Each row comes from the steps of one walk. Every step used is in the known rows, and no mark comes twice. Write the walk behind each row, first mark first.
Known rows:
lupi, bufele, pokozor, golil: .56, -.23, .34, -.06, .19, .20, .02, .25, .07, .27, -.07, -.12, -.01, -.10, -.30, -.20, -.23, .15, -.02, -.16, .72, .57, .00
mopi, bufele: -.10, -.02, .28, -.48, .10, -.12, -.05, .07, -.11, .07, -.44, .23, -.04, .20, .11, .25, -.19, .22, .23, .00, .07, -.37, .00
bufele, pokozor, gizi, topim: -.35, -.09, .27, -.20, .16, .19, .23, .51, .41, .55, -.23, -.28, .56, -.06, -.34, -.15, .12, .23, .07, -.05, .25, .40, .25
maka, golil, pokozor, gizi, topim: -.38, .12, -.06, -.28, -.32, -.40, .41, .22, .44, .28, -.04, -.28, .91, .12, .05, .20, -.21, .06, -.30, -.03, .13, .28, .47
topim, gizi, pokozor, bufele: -.55, -.03, .10, -.52, -.06, -.08, .09, .44, .19, .08, -.10, -.22, .27, -.49, .24, .14, .05, .18, .02, .40, .03, -.40, -.05
dani, golil, lupi, bufele, mopi: .34, .03, .54, -.48, -.04, .14, .11, -.18, -.25, -.25, -.30, .11, .15, -.39, .09, -.28, -.29, .31, .24, .67, .62, .49, -.29
golil, lupi: .01, .07, .38, -.39, -.03, .12, .11, .13, -.30, -.08, -.21, .08, .29, -.05, .26, .00, -.42, .20, .55, .46, .01, .27, -.29
maka, golil, lupi, bufele, pokozor, gizi, topim: -.13, -.11, .12, -.23, .05, .06, .09, .02, .44, .31, -.05, .01, .39, -.58, -.27, -.25, -.34, .08, -.11, .31, .72, .87, .10
gizi, pokozor: -.22, .08, .28, -.29, -.14, -.10, .26, .37, .04, .08, -.20, -.36, .35, .20, .08, .15, -.26, .32, -.02, .24, .04, .18, .10
mopi, bufele, pokozor, golil: .06, -.19, .30, -.04, .29, .11, .05, .08, .11, .43, -.21, -.10, -.28, -.03, -.28, -.15, -.13, -.03, .05, -.27, .26, -.14, .12
dani, golil, lupi, bufele, pokozor, gizi: .06, -.48, .32, -.56, .07, .34, -.06, .14, .29, .05, -.13, .11, .04, -.39, -.37, -.50, -.21, .24, .10, .60, .56, .58, -.02
mopi, bufele, pokozor, gizi: -.22, -.32, .32, -.44, .50, .14, -.04, .29, .32, .38, -.26, .06, .04, .01, -.49, -.19, .09, .27, .03, -.05, -.01, -.36, .12
gizi, pokozor, golil, maka: -.09, .03, .22, .24, -.06, -.29, .63, .08, .13, .28, -.33, -.41, .43, .15, .26, .13, -.37, .04, -.19, -.10, .03, .29, .06
gizi, pokozor, golil, lupi: -.25, .18, .36, -.15, -.16, .02, .34, .05, -.04, .18, -.02, -.56, .28, -.21, .35, -.14, -.56, .06, -.03, .21, -.13, .52, .08
topim, gizi, pokozor, golil: -.22, .24, .34, -.22, -.10, -.18, .49, .62, .18, .37, .09, -.70, .46, -.42, .09, -.02, -.14, .14, -.33, .09, -.13, .24, -.05
gizi, topim: -.19, .22, .23, -.24, -.20, -.08, .22, .30, -.03, .23, -.42, -.12, .48, .12, .24, .30, -.16, .16, .26, .02, .29, .38, .13
maka, golil, lupi: .03, .03, .25, -.17, -.16, -.06, .23, -.11, -.17, -.04, -.14, .05, .38, -.14, .20, .09, -.59, -.13, .33, .49, .21, .50, -.32
lupi, golil: .19, .10, .58, -.18, .06, -.05, .04, .05, .14, -.09, -.30, -.09, .31, .13, .08, .18, -.23, .23, .18, .32, .11, .60, -.12
golil, dani: .30, -.05, .39, .01, -.08, .14, .27, .05, -.17, .16, -.24, .32, .49, .26, .10, .02, .03, .16, .44, .17, .33, .19, -.10
lupi, bufele: .42, -.07, .31, -.49, -.01, -.04, -.06, .25, -.15, -.13, -.30, .20, .22, .11, .09, .20, -.31, .42, .17, .13, .51, .34, -.14
gizi, pokozor, golil, lupi, bufele: .05, .11, .34, -.31, -.16, -.03, .10, -.02, -.03, .02, -.02, -.34, .13, -.32, .34, -.13, -.65, .27, -.19, .23, .25, .67, .10
gizi, pokozor, bufele, mopi: -.33, .07, .35, -.24, .13, .09, .19, -.01, -.01, .03, -.28, -.36, .34, -.22, .22, -.05, .04, .29, .05, .24, .18, -.36, .10
mopi, bufele, pokozor: .00, -.19, .27, -.27, .34, .07, -.10, .22, .07, .22, -.30, .20, -.25, .14, -.39, -.02, -.02, .20, .26, .07, .31, -.31, .04
maka, golil, lupi, bufele, pokozor: .43, -.22, .21, -.15, .08, .09, -.06, -.08, .04, -.04, -.01, .24, .01, -.35, -.31, -.18, -.49, .05, .18, .55, .84, .71, -.26

Which walk is each row?
.31, -.09, .25, .22, -.23, -.03, .39, -.20, -.07, .20, -.18, .27, .55, .20, .05, .07, -.13, -.17, .26, .19, .54, .37, -.16 : maka, golil, dani
-.44, .10, .26, -.40, -.05, -.03, .30, .38, .23, .39, -.36, -.26, .76, .01, .17, .11, -.05, .25, .07, -.10, .00, .33, .21 : pokozor, gizi, topim
.07, .11, .42, -.16, -.05, .16, .22, -.03, -.25, .16, -.11, -.24, .30, -.19, .35, -.11, -.53, -.04, .36, .10, -.05, .47, -.20 : pokozor, golil, lupi
-.09, -.18, -.19, -.27, -.28, -.22, .00, -.14, .10, -.15, -.06, .11, .31, .11, .25, .25, -.28, -.15, .12, .17, .39, -.36, .21 : maka, golil, pokozor, bufele
-.09, -.12, .15, -.39, -.15, .03, .11, -.12, -.01, -.18, -.22, -.02, .25, .00, .16, -.12, .10, .09, .18, .39, .40, -.52, .25 : dani, golil, pokozor, bufele, mopi
-.05, .15, .38, .10, -.16, -.06, .59, .34, .16, .49, .15, -.33, .56, -.36, .12, -.17, .09, .09, -.22, .11, .07, .25, .03 : topim, gizi, pokozor, golil, dani
-.07, -.11, .06, -.36, -.12, -.28, .34, .23, .31, .10, .07, -.20, .80, .21, -.10, .08, -.27, .10, -.22, .07, -.03, .07, .19 : maka, golil, pokozor, gizi
-.55, -.09, .19, -.37, .31, .03, .03, .28, .47, .58, -.36, -.05, .16, -.08, -.34, -.08, .14, .24, -.03, -.15, .17, -.15, .42 : mopi, bufele, pokozor, gizi, topim
-.45, .18, .35, -.39, .23, -.01, .26, .37, .08, .08, -.08, -.37, .44, -.67, .09, -.09, .24, .34, -.06, .43, .04, -.49, -.15 : topim, gizi, pokozor, bufele, mopi
.16, .02, .00, -.20, -.30, -.37, .26, .12, .05, -.08, .01, -.04, .50, .32, -.02, .25, -.37, .01, -.01, .20, .27, .10, .11 : maka, golil, pokozor
-.01, -.33, .39, -.27, .36, .30, .18, .53, .28, .37, -.12, -.20, .46, .02, -.49, -.26, .05, .27, .16, .06, .08, .17, -.02 : bufele, pokozor, gizi
-.33, .24, .30, -.37, -.07, -.30, .16, .20, .66, .11, -.10, -.31, .79, .08, .08, .13, -.07, .42, -.26, .15, -.08, .51, .57 : lupi, golil, pokozor, gizi, topim
-.10, -.08, .31, -.43, -.31, .11, .13, -.04, -.20, -.10, -.31, .05, .14, -.06, .25, -.09, -.40, -.02, .47, .68, .23, .44, -.15 : dani, golil, lupi
.25, .03, .47, .12, .17, -.30, .28, -.11, .21, -.13, -.52, .18, .39, .19, .12, .27, -.24, .20, .21, .34, .13, .53, -.29 : lupi, golil, maka
.06, .00, .06, -.14, .00, -.17, .20, -.23, .00, -.12, -.05, -.03, .49, -.10, .11, .05, -.09, -.01, .05, .21, .38, -.43, .09 : maka, golil, pokozor, bufele, mopi
-.14, -.08, .26, -.44, .19, .20, -.04, .27, .32, .26, -.14, .06, .34, -.46, -.21, -.30, -.19, .42, .09, .28, .50, .69, .16 : golil, lupi, bufele, pokozor, gizi, topim
.36, .03, .39, -.33, -.05, .08, .01, -.07, -.24, -.01, -.11, .02, .14, -.29, .36, -.10, -.63, .16, .17, .12, .35, .66, -.18 : pokozor, golil, lupi, bufele
-.21, -.33, -.12, -.52, -.45, -.04, -.08, -.07, .08, -.20, -.25, .12, .07, .19, .27, .11, -.09, -.04, .25, .37, .41, -.44, .38 : dani, golil, pokozor, bufele
.02, .05, .19, -.36, .14, -.01, .09, .03, -.10, -.17, -.11, .04, .44, .03, .17, -.03, .07, .32, .29, .18, .17, -.64, .14 : golil, pokozor, bufele, mopi
